Known rows, with every step that occurs
foromed/venokel/ribi/medod/seko: [ -6.8  25.2  22.3   2.2  13.3  46.9   5.4  32.1  21.2  -1.8 -12.5   5.5
   0.1  -5.4   4.9  43.9   6.4  15.4]
medod/foromed/venokel/ribi/tuzif: [-6.2 23.6  0.6  0.0 14.4 50.4 29.9 10.2  5.9 23.3  3.7  5.2 -5.9 -7.1
  9.7 41.4 -5.7 51.1]
ribi/tuzif: [ 5.8 12.0 10.0  2.5  0.4  6.7 -0.7  5.7 -8.8 24.7  2.4 -6.9 -6.3 -7.6
  5.1 13.6 -3.4 39.7]
foromed/venokel/seko/medod: [ -7.8  24.6  -9.7  13.0   9.1  10.6  13.1  19.1   1.6   6.3 -12.1   0.0
  -2.0  -7.9  -0.3  44.0   9.4 -22.5]
foromed/venokel: [  0.4  14.4   4.4  10.4  11.1   9.7   6.5   4.1   5.1  -1.8   6.1  -4.8
 -12.5  -9.0  -1.4  37.8   4.0  -0.1]
medod/foromed/venokel/seko: [-16.2  20.5   1.4   4.5  16.5   9.3  38.5  14.5   3.9   5.6   4.8  -5.6
  10.1  -7.3   2.3  41.2  -0.1   2.3]
foromed/venokel/seko/medod/ribi/tuzif: [-9.1 30.2 23.0  8.0  7.9 29.5 13.4 25.1 -7.6 24.5 -6.5 11.0 -8.2 -7.5
  8.5 43.0  3.9 26.7]
medod/ribi/tuzif: [  4.2  14.3  31.8  -1.9   5.9  26.7  -2.4  14.0 -21.3  20.8   9.2   0.3
 -11.0  -6.4   6.5  13.1  -2.7  49.3]
venokel/seko: [-3.9 10.2  0.3  2.9  4.9 -2.5  4.3 12.4 -3.3  2.6 -3.6 -9.9 17.7 -6.1
  1.4 15.0 -0.2 -2.5]
tuzif/seko/medod/foromed: [ -2.4  24.7 -19.3   5.0   2.0  37.5  31.3  27.0 -42.3  67.8  -3.6   1.0
 -11.9  -3.4  -3.4  21.1  15.5  -4.7]
tuzif/seko/venokel/ribi: [  7.4  22.6 -31.7   6.6   2.1  49.3  -0.2  16.5  -8.0  43.0  -5.9  11.4
   3.7  -8.6   3.1  35.1  13.8  45.0]
venokel/ribi/medod/seko: [ -3.8  18.8  18.7  -4.5   9.3  44.8  -3.3  36.6   3.2   2.8 -13.6  -0.7
   8.0  -1.5   4.5  18.9   4.0  15.6]
foromed/venokel/ribi/tuzif: [ 2.4 19.4  4.6  5.7  7.3 41.0  3.8  3.1 17.3 16.3 -3.3  7.0 -6.2 -9.7
  9.8 39.3 -2.4 45.9]
seko/medod/ribi: [  2.7  17.6   5.9   1.1  12.0  38.3  -3.8  27.3 -38.9   8.6   2.5  -0.3
 -20.9  -2.6  -3.6  17.4   6.2  -6.7]
ribi/medod: [  6.1  17.4  12.1   2.9   7.9  21.7  -8.2  24.4 -19.6   8.2  -2.3  -8.8
  -2.3  -1.0  -0.8  17.4   5.1  10.4]
foromed/venokel/ribi: [ 1.7 15.1 -7.1  5.5 14.2 42.0  2.4  4.9 12.8 -5.2 -1.5  3.8 -4.0 -7.8
  2.8 39.2  2.9  7.5]
tuzif/ribi/medod: [ 17.5  13.3  -2.9  -0.8  29.1  26.6 -12.8  24.1 -23.1   2.8   3.1 -14.9
  -6.0   0.2   1.1  18.6  14.9  16.0]
venokel/ribi: [  5.7   9.2 -10.5  -1.1   9.5  40.9  -6.6   9.7  -4.7   0.3  -2.8  -2.9
   3.9  -4.7   1.9  14.8  -0.1   8.2]
tuzif/seko/medod: [  6.5  21.4 -15.5  10.3  -4.5  28.9   6.2  19.7 -30.8  59.1 -11.0   2.9
 -11.8  -6.1  -3.0  18.6  17.7 -10.7]
venokel/ribi/tuzif/seko/medod: [  7.8  26.2 -15.2   5.3  -7.8  60.1   3.5  19.3 -19.7  76.8 -20.9  14.4
  -4.8  -6.1   8.0  19.5  12.3  34.4]

Rows
[ -4.8  19.0 -15.3   6.2   4.8  10.2   5.5  23.4 -15.4  12.5 -13.4  -6.6
   5.5  -4.3  -1.3  18.5   6.3 -21.3]
venokel/seko/medod
[  5.9  26.4  12.0   6.0  -1.2  36.4   3.0  20.7 -24.3  61.4   6.9  14.7
 -10.2 -10.5   7.5  33.1  11.7  86.7]
medod/ribi/tuzif/seko/venokel
[  6.2  21.9  -8.7  -0.2  30.4  20.3  -6.0  40.3  -4.5  -4.7   2.5 -10.9
  -6.8  -4.3   2.3  39.7  18.2  45.1]
tuzif/ribi/medod/seko/venokel
[ -1.5  31.1 -23.4  -3.5  19.9  63.5  13.1  40.0 -20.2   9.0   0.1   1.5
   2.2   0.8   2.5  42.9   3.9  53.8]
seko/venokel/ribi/medod/foromed
[  0.0  35.0 -23.3   0.8   8.6  72.1  19.0  40.5 -26.1  53.4  -5.8  10.8
   6.8  -1.4   3.7  42.0  15.1  60.2]
tuzif/seko/venokel/ribi/medod/foromed
[ -5.6  17.7  -5.4   4.0   7.9   1.5   5.2  24.4   4.8  -2.8   3.6  -5.8
  -6.7 -10.9  -0.7  34.3   4.4  30.3]
medod/seko/venokel
[-13.4  23.1 -17.8  -0.1  11.0  18.5  30.9  29.5 -26.7  19.9  -6.7  -8.8
   4.7  -1.8  -1.2  22.2   1.8 -16.0]
venokel/seko/medod/foromed
[ -5.6  20.4   8.0   1.0  10.7  29.1   3.1  31.1 -29.3   7.7  -5.5   0.8
   1.4  -2.9   0.4  18.0   6.5 -10.6]
venokel/seko/medod/ribi
[  9.5  31.5 -18.6   6.1   3.2  63.2  -6.3  33.4 -15.1  45.3 -12.6  13.0
   7.0  -3.9   4.4  39.9  18.5  52.4]
tuzif/seko/venokel/ribi/medod
[  5.1  22.5  -2.8   0.4  39.2  38.1  21.3  26.8 -15.9   5.0  12.0 -10.7
 -13.3  -0.6   2.2  46.3  14.4  20.6]
tuzif/ribi/medod/foromed/venokel
[  6.7  26.9 -19.4   2.0  14.3  53.4 -12.8  32.7 -10.0   0.8  -7.2   3.4
   2.5  -2.1   2.5  38.9   7.0  46.8]
seko/venokel/ribi/medod
[  6.8  19.6   2.0  -1.5  11.3  53.5 -12.4  26.6 -12.0   4.6 -10.1  -1.0
   5.7   0.1   3.0  18.6   3.2  17.1]
venokel/ribi/medod
[  9.0  17.4   0.6   2.9  -7.2  46.6   2.6   8.3  -6.1  66.6 -11.3  11.0
   6.1  -8.0  10.8  15.1   6.2  53.6]
venokel/ribi/tuzif/seko
[-15.4  29.9  14.3   4.0  17.0  21.9  32.5  31.3  -3.7  10.3  -1.3  -3.9
  12.9  -1.9   3.5  46.4   4.4  10.2]
ribi/medod/foromed/venokel/seko
[  5.0  18.5 -31.8   1.8  12.3  41.4  -7.2  16.0  -2.7  -4.4   0.2   1.0
   0.3  -7.0   1.2  34.6   3.4  38.9]
seko/venokel/ribi
[  7.0  13.1  12.6  -4.1  27.6  18.7  -3.8  34.0  -8.0  -1.3  -1.4 -14.4
  -3.8  -2.0   3.0  19.1  14.2  14.1]
tuzif/ribi/medod/seko
[-4.3 17.7 29.3  0.0  6.1 12.5  0.8 34.7 -4.6  4.6 -6.3 -8.8 -0.5 -3.6
  0.7 17.9  5.6  7.8]
ribi/medod/seko
[ -5.6  31.6 -25.4   7.5   8.3  71.9  36.2  24.1 -15.9  58.8  -9.3  15.0
 -11.7  -5.8   1.3  45.7  16.5   0.9]
tuzif/seko/medod/foromed/venokel/ribi
[ -6.8  19.7 -11.1   0.4  21.1  51.8  28.5  12.5   1.7   5.3   5.5   1.6
  -4.0  -5.7   2.3  41.6  -1.4  12.9]
medod/foromed/venokel/ribi
[ -6.9  32.6 -14.0   2.6  13.6  61.9  31.6  21.5  -6.9  33.4  -5.4   8.6
 -17.9  -5.0   7.2  46.2   0.8  32.5]
seko/medod/foromed/venokel/ribi/tuzif
